Each row was made from one walk, in order. Every step used is in the known rows, and no mark comes twice. Write each row's walk.
Known rows:
K/U: [ 0.39 -0.76  0.31 -2.30 -1.17  3.11 -1.74 -1.41 -2.76 -0.38 -6.46  0.22
 -2.16  0.10  0.35 -0.72 -0.40  0.29 -0.25 -2.11 -0.30]
U/Q: [-0.13  0.52 -0.40 -3.01 -1.47  3.23  1.05 -1.29 -0.83 -1.92  1.41 -0.70
  2.34 -0.04  1.08  1.33  3.67  0.27 -0.66 -2.64  0.14]
K/U/Q/D/C: [ 0.21 -0.94  1.30 -0.32 -0.70 -1.22 -0.63  0.20 -0.50 -0.48 -5.49 -0.16
  1.03  0.18  1.18 -1.18  2.87  0.04  0.82 -0.41  0.03]
C/U: [ 0.61  0.76 -1.67 -2.14 -1.02  3.15 -0.66 -1.48 -1.40 -0.07  1.40  1.52
 -1.99 -0.01 -0.66  2.33 -0.33  0.30 -0.63 -1.09 -0.63]
Q/D: [ 0.12 -0.79 -0.66 -2.07 -1.27 -4.75  0.49 -1.41 -0.14  1.70 -0.94 -0.01
 -0.85  0.38  0.53  1.16 -0.59  0.38 -1.51 -3.16 -0.18]
K/L/C/U/Q/D: [-0.72 -1.11  0.81  8.18  0.23  0.03  0.22 -0.84 -0.27 -1.04  3.85  0.60
 -0.19  0.25 -1.21 -1.42  0.85 -0.62 -2.78  1.39  0.37]
B/Q/D/C: [-0.19 -0.51  0.93  0.86 -0.54 -2.47 -0.72  0.43  3.74 -1.44 -0.41  3.25
 -0.34  1.15  0.43  0.79 -8.82  1.63  0.17 -0.74 -0.21]
B/Q/U: [-0.44  0.07 -0.79 -2.87 -0.41  2.51 -0.44 -1.35  2.88 -0.49 -2.42  3.13
 -0.51  0.96  1.11  1.02 -8.32  1.68 -4.95 -2.78 -0.61]
Q/D/C/L/K/U: [-0.01 -0.84 -0.24  2.33  0.21 -6.08 -0.30  1.34  0.83  1.68 -2.92 -0.64
 -1.18  0.22 -0.14 -0.84  0.91 -0.07  0.57  2.06 -0.04]
D/Q/L/K/U: [ 0.40  0.55  4.89 -2.89  0.24 -0.07 -1.36  1.43  3.32 -1.51 -1.60  0.77
  1.71 -0.31  0.69 -3.21 -3.60 -0.28  5.55 -1.86  0.04]
U/Q/D: [-0.12 -0.09 -0.08 -2.54 -1.16 -2.33  1.47 -1.01  0.69 -0.36  0.94 -0.78
  3.10  0.06  1.52  1.12  3.44  0.25 -1.16 -2.93  0.06]
U/Q/D/C/L/K: [-0.25  0.19  0.12  0.46 -0.16 -3.35  1.34  0.88  1.52 -0.49  1.01 -1.37
  2.96  0.00  0.89 -0.40  4.47 -0.07  0.20  0.58  0.28]
L/K/U/Q/D/C: [ 0.39 -0.50  2.46  0.03  0.73 -0.65 -0.64  0.32 -0.95 -0.99 -3.83 -1.63
  0.52  0.42  0.24 -6.58  2.16 -0.18  0.08 -0.29  0.06]
L/C/U/Q: [ 0.43 -0.93 -3.11  6.54  0.05  3.01 -0.07 -0.68 -1.20 -1.75  1.92  0.08
  0.11  0.58 -1.24  2.78  1.43 -0.29 -1.86  0.68  0.48]
D/C: [ 0.03 -0.47 -0.48  2.75 -1.39  2.15 -0.40  1.70 -2.25 -1.28  0.23  0.60
 -2.10  0.34 -0.87  0.92  1.83  0.25  2.86  2.75  0.52]
L/K/U/Q: [ 0.43 -0.08  2.04 -2.10  0.50  2.46 -0.79 -0.97 -1.79 -1.57 -3.77 -1.74
  0.32  0.25  0.37 -6.26  1.62 -0.05 -0.99 -1.98 -0.13]
L/Q/D/C: [ 0.44 -0.76 -3.32 -1.74  1.51 -3.75  0.07  1.00 -3.54  1.33  0.46 -1.83
 -1.75  0.11 -0.30  0.05 -3.77 -0.07 -0.53 -0.08  0.20]
D/Q: [ 0.02  0.70 -1.08 -2.73 -1.30  1.74 -1.06  1.02  2.64 -5.01  0.45  0.98
  1.23 -0.17  0.88  1.50 -4.77  0.35  3.19 -2.92  0.03]
D/Q/L/C/U: [ 0.38  0.11  2.41  1.39 -0.03  0.24 -1.03  1.52  3.57 -1.65  1.20  1.71
  1.59 -0.18 -0.09  1.24 -3.58 -0.37  5.15 -0.57  0.39]
U/Q/L: [-0.05  0.54  4.25 -3.49 -0.94  1.86  1.29 -1.13 -0.12  1.69  1.51 -0.16
  2.81 -0.30  0.91  0.36  4.91 -0.12  1.79 -1.91  0.24]
W/Q/D/C: [ 0.10 -0.64 -0.79  0.47  2.20 -2.59  2.49  0.64  4.48  2.36  0.26  0.63
 -0.11  0.19  0.15  0.20 -6.72 -0.18 -0.36 -0.78  0.28]
C/L/K/U/Q/D: [-0.28  0.73 -1.10 -1.69  0.91 -0.59 -0.41 -0.82  0.81  0.68 -3.43 -2.09
 -0.12 -0.46  0.30 -1.49  1.01 -0.15 -2.24 -0.05 -0.54]
U/Q/D/C/L: [-0.39  0.10 -0.51  0.32 -0.68 -3.10  1.36  0.77  1.50 -0.29  0.98 -0.86
  2.83 -0.01  0.97  1.72  4.48  0.05  0.33  0.50  0.21]
U/Q/L/C: [ 0.00 -0.32  3.22  0.92 -0.37  1.79  1.23 -0.81 -0.27  1.33  1.60 -0.44
  2.85  0.03  0.31  0.78  4.87 -0.39  1.19 -0.84  0.66]

Write each row's walk:
[-0.89 -0.28 -0.73 -0.53  1.16  1.49  0.35 -1.00 -3.22  1.00  1.67 -0.87
 -1.87 -0.39 -0.38 -3.14 -2.36 -0.44 -5.20 -0.36 -0.01] -> K/L/Q/U
[-0.67 -0.95  0.37  8.03  0.00  2.79 -0.33 -1.11 -1.61 -1.29  3.49  0.93
 -1.97  0.14 -1.80 -1.24 -0.37 -0.54 -2.61  1.52  0.33] -> K/L/C/U
[ 0.32  0.37 -0.44  3.04 -0.78  2.07 -0.15  2.08 -0.78 -1.65  2.19  1.20
 -0.26  0.13 -0.84  1.41  3.69  0.02  3.23  3.90  0.23] -> D/C/U/Q
[ 0.26 -0.35 -0.97  0.74  2.42 -2.65  2.34  0.73  4.86  2.49  0.85  1.05
 -0.23  0.22 -0.03  0.43 -6.74 -0.21 -0.31 -0.27  0.14] -> W/Q/D/C/U
[ 0.17 -0.17  2.55  1.17 -0.26  0.26 -0.93  1.43  3.22 -1.82  0.63  1.19
  1.70 -0.09  0.09  0.96 -3.63 -0.34  4.98 -1.11  0.48] -> D/Q/L/C
[-0.22 -0.55 -1.35  1.98 -0.57 -5.84  0.24  1.21  0.96  1.71 -0.82 -0.15
 -1.18  0.18 -0.14  2.05  0.89  0.14  0.59  1.78  0.06] -> Q/D/C/L
[ 0.41 -0.73 -0.44  2.10 -0.65 -5.63  0.06  1.13  0.46  1.40  0.22  0.95
 -1.18  0.44 -0.43  1.21  0.86  0.15  1.17  1.43 -0.05] -> Q/D/C/U
[ 0.50  1.17  2.11 -2.71 -0.47  2.14  0.34 -1.10  0.16  1.49  2.63  1.36
  1.22 -0.35  0.07  1.60  3.30 -0.09  1.22 -0.54 -0.43] -> C/U/Q/L
[-0.45  0.92 -6.33 -4.34  1.47  1.24  0.16 -0.77 -1.77  2.56 -1.60 -2.20
 -1.96 -0.83 -0.04  3.16 -2.24 -0.12 -5.18  0.05 -0.58] -> C/L/Q/U
[ 0.04  0.16  6.30 -2.43  0.52  1.95 -1.48 -1.13  2.69  0.79 -2.20  2.84
 -0.38  0.78  0.22 -3.50 -8.32  1.18  1.11 -2.00 -0.37] -> B/Q/L/K/U
[-0.75 -0.82  0.64  7.96  0.08  2.83  0.09 -0.96 -1.02 -1.82  4.05  0.63
 -0.56  0.11 -1.42 -1.29  0.98 -0.61 -2.51  1.56  0.41] -> K/L/C/U/Q
[ 0.02 -0.59  0.50 -0.19 -0.37 -1.43 -0.67  0.26  0.16 -0.08 -5.68 -0.50
  1.08 -0.15  1.11 -0.25  2.96 -0.07  0.50  0.39 -0.16] -> K/U/Q/D/C/L
[ 0.45  1.14 -1.09 -2.36 -0.85  3.12  0.18 -1.25 -0.32 -1.05  2.55  0.93
  0.90 -0.13  0.15  2.22  2.44  0.19 -0.52 -0.99 -0.54] -> C/U/Q
[-0.54 -0.42  0.38  2.31  1.36 -1.98 -0.11  0.31 -2.29  0.56  3.63 -0.27
 -1.90 -0.29 -0.98 -3.05 -2.75 -0.56 -1.55  1.60  0.06] -> K/L/Q/D/C/U
[-0.22  0.27 -0.50  3.28  0.26  1.37 -0.61  2.26 -0.36 -1.15 -1.65 -1.03
 -0.80 -0.12 -0.76 -1.17  3.19 -0.18  2.16  4.81  0.27] -> D/C/L/K/U/Q
[-0.30  1.11 -5.54 -3.92  1.17  2.09 -0.33 -0.86 -2.30  1.03 -0.05 -2.22
 -2.20 -0.82 -0.39  3.34 -3.19 -0.03 -2.63 -0.15 -0.39] -> C/L/Q
[ 0.62  1.24  2.76 -2.54  0.11  1.94  0.31 -0.93  0.21  1.31  2.65  0.81
  1.32 -0.28 -0.12 -0.53  3.32 -0.22  0.98 -0.43 -0.43] -> C/U/Q/L/K
[-0.41  0.25 -2.18  3.02 -0.69  1.75 -0.47  1.87 -0.77 -0.51 -0.07 -0.02
 -2.23 -0.19 -1.09  2.67  1.88  0.08  2.14  4.42  0.25] -> D/C/L
[-0.15 -0.25  0.26  0.16 -0.98 -2.92  1.31  0.63  0.78 -0.70  1.15 -0.53
  2.92  0.19  1.15  0.85  4.48  0.08  0.72 -0.29  0.34] -> U/Q/D/C
[-0.34  1.21 -2.31 -2.02  0.45  2.21 -0.35 -1.19 -0.39  0.25 -0.69 -1.90
 -1.63 -0.50 -0.52 -0.26 -0.12 -0.03 -2.37 -0.14 -0.46] -> C/L/K
[-0.77 -0.67  0.53  2.10  1.15 -1.94  0.09  0.25 -2.63  0.35  3.04 -0.70
 -1.81 -0.22 -0.74 -3.29 -2.75 -0.48 -1.62  1.08  0.31] -> K/L/Q/D/C
[ 0.34  0.38  1.78  2.79 -0.52  1.40 -0.04  2.13 -0.41  0.11  2.24  1.45
 -0.03  0.01 -0.84  0.93  4.30 -0.14  4.37  4.24  0.30] -> D/C/U/Q/L
[ 0.47  0.42  2.44  2.96  0.08  1.18 -0.04  2.28 -0.36  0.00  2.26  0.90
  0.10  0.10 -1.05 -1.18  4.31 -0.24  4.10  4.32  0.27] -> D/C/U/Q/L/K
[ 0.46 -0.48 -3.68 -4.42  1.32 -3.22  0.10 -0.61 -3.61  1.68  0.23 -2.00
 -1.56 -0.01  0.15  0.29 -4.81  0.04 -2.36 -2.74 -0.01] -> L/Q/D
[ 0.32 -0.40  4.07 -2.90 -0.69  2.17 -0.66 -1.03 -1.17  1.20 -5.27  0.15
  1.06 -0.17  1.12 -1.50  3.25 -0.16  1.67 -1.55 -0.06] -> K/U/Q/L
[-0.27  1.04 -1.27 -1.95  0.79  2.14 -0.65 -0.94  0.02 -0.13 -3.22 -2.11
 -0.44 -0.53  0.03 -1.40  1.11 -0.14 -1.98  0.15 -0.54] -> C/L/K/U/Q
[-0.29  0.66 -5.29 -3.58  1.33 -1.89 -0.02 -0.67 -1.24  2.11 -0.37 -2.28
 -1.73 -0.73 -0.10  3.11 -3.30 -0.07 -2.96 -0.39 -0.44] -> C/L/Q/D
[ 0.48  0.79 -0.85 -1.97 -0.55 -0.83  0.53 -1.01  0.82  0.02  2.21  0.92
  1.44 -0.04  0.42  2.10  2.26  0.11 -0.85 -1.26 -0.52] -> C/U/Q/D
